Known rows, with every way that one mark hangs from another:
lisod(deve(patur) fevum gevi vaduv): [30 -22 -6 -15 10 37 -9 15 -15 -48 -12 4 54 16 -9 14 7 14 2 -28 -7 0 48 -26 -6 3 -24 -8 -5 4 4 14 5 2 0 -1 26 8]
pumikom(gevi(lisod)): [40 -19 -9 12 11 22 -4 15 -2 -27 -17 0 -11 5 17 -11 6 1 -10 -22 -26 18 16 -11 -3 17 -20 -16 -9 7 18 8 -20 -4 4 4 -4 2]
lisod(gevi(pumikom) vaduv): [29 -21 -3 -9 10 23 -7 14 -17 -33 -8 1 38 17 0 10 4 7 0 -25 -31 16 22 -17 -3 18 -18 -11 -7 4 2 6 4 0 14 -6 8 16]
pumikom(gevi sakif vaduv(lisod(fevum))): [33 -27 -2 14 11 34 -13 13 -5 -38 -9 -30 3 20 1 -20 1 -12 -7 -34 -7 3 12 1 -7 20 -29 -2 -1 6 23 4 -4 5 3 -23 -27 -7]
nadun(pumikom(gevi sakif vaduv)): [34 -21 0 5 10 28 -9 13 -1 -33 -23 -17 -7 14 -6 -23 1 12 -14 -36 -40 0 16 1 -2 23 -19 -15 2 13 35 7 -7 3 16 -3 -20 -11]
zare(sakif): [36 -15 -2 -3 9 17 -12 13 -24 -27 -17 1 0 16 4 -5 6 -12 -3 -38 -22 11 16 -8 0 14 -21 -12 -8 -4 13 12 -11 3 7 4 8 16]
nadun(pumikom(sakif)): [29 -13 -1 -8 9 23 -12 10 -37 -27 -21 -19 10 13 -3 -12 2 17 -12 -34 -62 5 18 2 3 22 -16 -14 -6 11 30 11 -4 4 15 5 9 6]
nadun(pumikom(gevi vaduv(lisod(deve)))): [26 -18 -6 9 9 27 4 9 -3 -31 -17 -10 10 22 9 -18 -1 -1 -10 -28 -17 0 23 -10 -12 17 -24 -18 0 8 33 4 0 8 11 4 -14 -13]
zare(sakif(pumikom)): [34 -17 -4 -9 8 28 -1 14 -32 -27 -15 -8 4 10 14 0 7 -6 -6 -40 -18 13 16 -15 11 13 -25 -15 -4 -4 14 8 -7 2 19 9 13 25]
gevi(lisod(fevum vaduv) pumikom): [31 -21 -5 -1 9 34 -9 17 -11 -36 4 -1 30 19 -7 10 15 3 -5 -25 -38 37 22 -18 -9 19 -15 -6 -12 3 -2 7 4 1 6 16 12 29]
vaduv(lisod(deve(patur) fevum gevi)): [21 -18 -7 -7 11 26 -7 10 -27 -41 -5 6 50 16 17 10 4 6 2 -23 2 -1 36 -12 -3 4 -30 -5 -7 1 16 9 0 6 3 -9 22 3]
nadun(pumikom(gevi sakif)): [31 -15 -3 -2 9 28 -6 10 -30 -34 -23 -14 -2 9 2 -20 -2 20 -13 -36 -63 5 17 1 3 19 -20 -16 -2 13 33 8 -7 3 15 3 -6 -3]
sakif(pumikom(gevi)): [36 -20 -6 0 10 35 4 12 -22 -26 -20 -19 -3 2 26 -9 3 1 -10 -32 -27 18 17 -10 12 12 -24 -17 -3 7 21 4 -12 -1 20 6 7 12]
deve(lisod(gevi vaduv) patur(fevum)): [37 -18 -1 5 9 5 -16 19 7 -40 -16 3 33 5 14 -5 6 21 7 -23 16 -3 29 -21 -5 6 -23 -17 -8 6 17 15 -1 -1 0 12 1 7]
vaduv(lisod(deve gevi)): [28 -14 -7 -3 14 15 -3 8 -26 -26 -15 -2 34 16 14 3 -2 -12 -1 -20 -4 -1 27 -20 -3 11 -30 -12 -7 2 15 7 -4 1 2 -17 14 -5]
gevi(lisod pumikom(sakif vaduv)): [36 -17 -2 6 11 12 -14 16 16 -22 -2 -4 2 17 -3 -6 13 0 -12 -21 -3 16 2 0 2 28 -21 -10 -7 7 18 3 -8 -3 4 -8 -13 4]
nadun(pumikom(gevi)): [31 -17 -4 -1 8 27 -1 9 -26 -31 -22 -10 1 9 13 -15 1 14 -10 -34 -63 14 22 -3 0 16 -15 -17 -5 10 29 9 -7 7 20 16 3 4]
gevi(pumikom(vaduv)): [29 -20 1 -2 10 13 -12 13 2 -21 -7 -7 8 18 9 -7 11 -6 -6 -26 -13 20 8 3 5 23 -14 -5 -7 3 13 5 -4 3 11 4 3 11]
sakif(pumikom(gevi nadun vaduv(lisod))): [31 -24 -1 18 9 33 11 14 12 -25 -18 -15 -3 13 24 -17 -1 -16 -11 -29 -5 7 6 -3 2 16 -34 -22 -1 2 27 -1 -3 1 15 -4 -34 -3]
lisod(fevum gevi(pumikom(sakif)) vaduv): [28 -24 1 -11 11 32 -15 15 -27 -42 -3 -12 44 21 -25 9 4 7 -3 -32 -38 17 23 -15 -4 18 -24 -6 -4 8 3 4 10 4 10 -19 6 16]
nadun(pumikom(gevi vaduv)): [33 -21 -2 7 9 25 -1 12 -2 -31 -23 -12 -3 13 8 -18 4 8 -11 -34 -42 10 21 -4 -3 20 -15 -15 -2 9 31 8 -8 6 19 10 -10 -4]
patur(deve(lisod(gevi(pumikom))) fevum): [37 -19 1 -3 13 -13 -1 14 -10 -22 -12 -1 18 4 9 -15 6 2 6 -18 9 23 10 -22 9 8 -28 -16 -8 9 11 4 1 3 0 16 1 -1]
patur(fevum): [32 -17 3 -4 15 16 -14 13 -24 -20 -23 -19 5 8 8 -19 4 -6 -2 -28 -15 12 15 -5 7 14 -20 -13 -14 3 17 11 -3 3 5 17 12 6]
gevi(lisod(deve(patur) fevum vaduv)): [34 -18 -9 -1 8 42 -11 17 0 -44 -6 8 36 17 0 11 14 12 -3 -22 -7 9 43 -24 -12 7 -21 -7 -11 3 4 15 -1 -2 -10 18 22 17]
deve(lisod(fevum) patur): [33 -14 -6 -2 6 21 -22 14 -3 -38 -6 4 20 8 29 -1 15 14 0 -27 -15 17 25 -5 1 7 -16 -5 -12 3 16 16 -12 5 3 16 23 19]
lisod(gevi(pumikom(sakif)) vaduv): [30 -20 0 -7 11 19 -12 13 -16 -33 -9 -7 34 18 -17 4 1 11 -4 -27 -29 8 21 -11 0 21 -23 -10 -4 10 7 5 4 -1 10 -19 0 10]

Rows:
[23 -15 -3 -4 15 8 -4 12 -18 -29 -13 8 41 11 21 -6 -2 5 6 -17 27 -11 26 -10 2 5 -32 -15 -8 3 24 7 1 3 -2 4 12 -9] -> vaduv(lisod(deve(patur(fevum)) gevi))
[39 -20 -4 13 9 34 14 16 4 -21 -20 -1 -12 0 22 -7 4 0 -17 -24 -32 21 15 -16 7 14 -31 -27 -5 6 21 5 -13 -4 12 13 -11 3] -> sakif(pumikom(gevi(lisod) nadun))
[22 -16 3 2 11 6 -2 10 -13 -22 -8 2 29 18 2 -1 -3 -3 -6 -22 -31 6 4 3 0 22 -34 -12 -8 3 20 -1 1 1 10 -22 -19 -6] -> vaduv(lisod(gevi(pumikom(nadun sakif))))
[44 -20 0 0 10 9 -10 16 -10 -26 -22 -18 12 9 0 -24 6 -4 7 -26 19 9 22 -30 -7 8 -24 -19 -10 8 9 14 3 -2 -9 31 -10 7] -> patur(deve(lisod(vaduv)) fevum)
[29 -18 0 4 10 30 11 12 1 -16 -17 -14 18 20 15 -6 2 -22 -11 -23 12 -3 16 -15 1 14 -33 -21 -5 0 22 3 6 0 6 1 -11 -3] -> sakif(pumikom(nadun vaduv(lisod(deve))))
[32 -19 0 -10 13 22 -7 17 -8 -35 -21 7 45 12 -3 -1 1 15 5 -21 20 -8 39 -25 -1 5 -29 -15 -7 5 11 12 7 1 -3 9 18 -2] -> lisod(deve(patur(fevum)) gevi vaduv)
[35 -15 -5 2 11 26 -7 19 5 -31 -15 10 28 12 2 -4 8 15 0 -17 17 1 31 -23 -7 8 -24 -18 -12 5 12 14 3 -5 -12 30 11 8] -> gevi(lisod(deve(patur(fevum)) vaduv))
[32 -22 -5 -13 13 37 -9 14 -28 -43 -17 -13 46 22 -18 14 3 -7 -2 -29 -18 6 47 -36 -9 8 -25 -10 -5 3 -5 14 8 3 2 -10 24 6] -> lisod(deve fevum gevi vaduv)
[41 -25 -5 -5 10 18 -9 15 -18 -44 -14 -17 35 12 -7 1 7 -5 6 -30 -4 14 37 -38 -10 5 -23 -11 -5 4 2 14 1 0 -2 0 3 8] -> patur(deve(lisod(fevum gevi vaduv)))
[29 -21 0 -5 13 6 -9 14 4 -28 -8 -1 21 16 3 2 8 -4 -4 -24 -10 16 14 -6 5 21 -21 -9 -4 4 13 3 -4 3 14 -14 2 3] -> lisod(gevi(pumikom(vaduv)))
[30 -19 0 6 12 17 -19 12 -8 -25 -12 -23 6 20 7 -18 2 -11 -5 -30 9 -7 9 4 -4 24 -24 -7 -5 3 26 6 -7 -1 1 -20 -20 -5] -> pumikom(sakif vaduv(lisod))
[37 -16 -10 6 8 39 7 13 -7 -37 -20 1 15 16 -7 -4 3 16 -12 -25 -43 12 34 -33 -18 13 -20 -24 -3 13 19 12 0 -1 5 20 0 2] -> nadun(pumikom(gevi(lisod(deve vaduv))))
[29 -21 5 11 12 7 -9 13 4 -26 -18 -13 17 19 -6 -9 -2 -13 -7 -24 2 -15 13 -1 -7 23 -36 -14 -2 3 26 5 -1 0 2 -33 -30 -18] -> pumikom(nadun sakif vaduv(lisod(gevi)))
[22 -15 -2 -1 12 6 -10 10 -28 -26 -2 -6 33 17 11 1 -1 3 -4 -23 -22 9 4 3 4 22 -30 -8 -6 6 20 -1 -3 1 13 -28 -5 2] -> vaduv(lisod(gevi(pumikom(sakif))))
[29 -20 6 1 9 14 -3 15 17 -16 -13 -1 5 20 1 -6 9 -10 -9 -23 -23 19 6 4 3 21 -19 -12 -9 -1 14 5 -1 5 7 8 -9 5] -> gevi(pumikom(nadun vaduv))
[35 -19 -4 -10 13 28 -4 13 -15 -34 -23 -7 37 19 -11 7 0 -2 -2 -24 -7 -3 40 -34 -9 10 -24 -17 -5 5 4 13 2 -2 1 -12 15 0] -> lisod(deve gevi vaduv)
[34 -11 -4 1 12 14 -6 17 2 -24 -15 11 15 7 16 -8 11 13 -1 -14 19 3 25 -13 4 8 -24 -16 -13 6 19 12 -5 -1 -11 29 21 2] -> gevi(lisod(deve(patur(fevum))))
[29 -21 2 8 9 28 5 14 0 -19 -15 -15 10 16 19 -9 3 -16 -11 -29 -1 4 9 -4 3 18 -30 -17 -5 -2 22 3 0 1 15 0 -20 5] -> sakif(pumikom(nadun vaduv(lisod)))
[38 -21 -1 0 9 28 -4 18 -10 -27 -15 -12 0 15 8 -5 9 -17 -8 -42 4 7 14 -12 9 17 -25 -14 0 -5 16 7 -4 1 19 0 0 17] -> zare(sakif(pumikom(vaduv)))
[36 -25 1 8 10 34 8 16 15 -24 -25 -15 -12 8 13 -14 3 -8 -13 -32 -15 10 13 -6 7 15 -29 -21 0 5 24 4 -6 0 17 4 -20 -2] -> sakif(pumikom(gevi nadun vaduv))
[26 -13 -2 1 10 21 -6 8 -14 -26 -16 -15 21 27 -5 -17 -1 3 -11 -30 -15 -11 20 -5 -8 22 -26 -13 -2 8 33 8 6 5 5 -8 -10 -10] -> nadun(pumikom(sakif vaduv(lisod(deve))))
[41 -22 -5 0 9 24 -15 16 -11 -46 -11 -11 36 13 0 8 9 2 1 -30 -24 15 35 -31 -13 10 -19 -11 -6 4 1 17 2 2 6 -10 11 13] -> deve(lisod(fevum gevi vaduv))
[20 -18 -6 -8 13 21 -1 9 -28 -32 1 1 48 23 6 13 4 -9 -1 -22 -20 21 24 -15 0 12 -29 -5 -8 1 6 1 7 10 11 -11 17 7] -> vaduv(lisod(deve fevum gevi(pumikom)))
[38 -22 -6 2 10 36 -16 18 -14 -39 -8 -14 24 18 -7 6 11 -2 -5 -29 -31 22 31 -24 -15 16 -18 -9 -11 1 1 14 0 -2 1 12 11 22] -> gevi(lisod(fevum vaduv))
[28 -14 3 -13 12 13 2 10 -5 -20 -17 5 27 18 -18 5 1 2 -11 -18 -27 4 16 -12 7 16 -35 -16 -5 7 11 3 3 2 4 -17 1 -12] -> lisod(deve gevi(pumikom(nadun sakif)))
[32 -16 -2 -2 10 9 -17 14 -13 -36 -1 -3 29 14 1 4 9 7 -5 -27 -31 23 12 -12 3 17 -23 -5 -4 8 9 7 -1 5 10 -20 6 7] -> deve(lisod(fevum gevi(pumikom(sakif))))
[23 -17 -5 4 11 19 -5 10 7 -19 -1 -2 25 27 14 -6 6 -13 -4 -20 9 12 12 -6 -3 20 -23 -7 -7 2 14 0 2 5 4 -2 -2 2] -> gevi(pumikom(vaduv(lisod(deve))))
[36 -21 -1 3 6 33 13 15 -13 -25 -24 1 -13 7 7 -9 1 -14 -10 -39 -29 12 12 -12 6 10 -35 -23 -1 -2 20 5 -9 2 19 9 -16 9] -> zare(sakif(pumikom(gevi nadun)))
[44 -22 -7 17 9 29 6 22 16 -31 -14 -1 -19 8 14 -9 9 -9 -12 -35 6 14 11 -19 1 17 -29 -21 3 0 19 3 -12 -4 15 1 -22 9] -> zare(sakif(pumikom(gevi(lisod) vaduv)))
[25 -18 0 4 12 11 -10 11 -18 -33 -14 -14 27 19 -2 -10 -2 7 -9 -33 -27 -14 17 -3 -6 25 -25 -13 0 7 37 5 3 4 16 -26 -15 -12] -> nadun(pumikom(sakif vaduv(lisod(gevi))))
[36 -18 2 5 9 29 -5 11 -5 -24 -28 -11 -12 10 -3 -18 -2 2 -12 -29 -37 4 12 3 2 17 -31 -15 -6 8 25 9 -13 0 4 -6 -19 -10] -> pumikom(gevi nadun sakif)
[23 -13 -3 0 12 17 -8 10 -15 -24 -12 5 29 14 25 -15 2 7 4 -19 25 -3 20 -3 2 6 -28 -11 -12 2 26 10 0 3 -5 21 10 1] -> vaduv(lisod(deve(patur(fevum))))
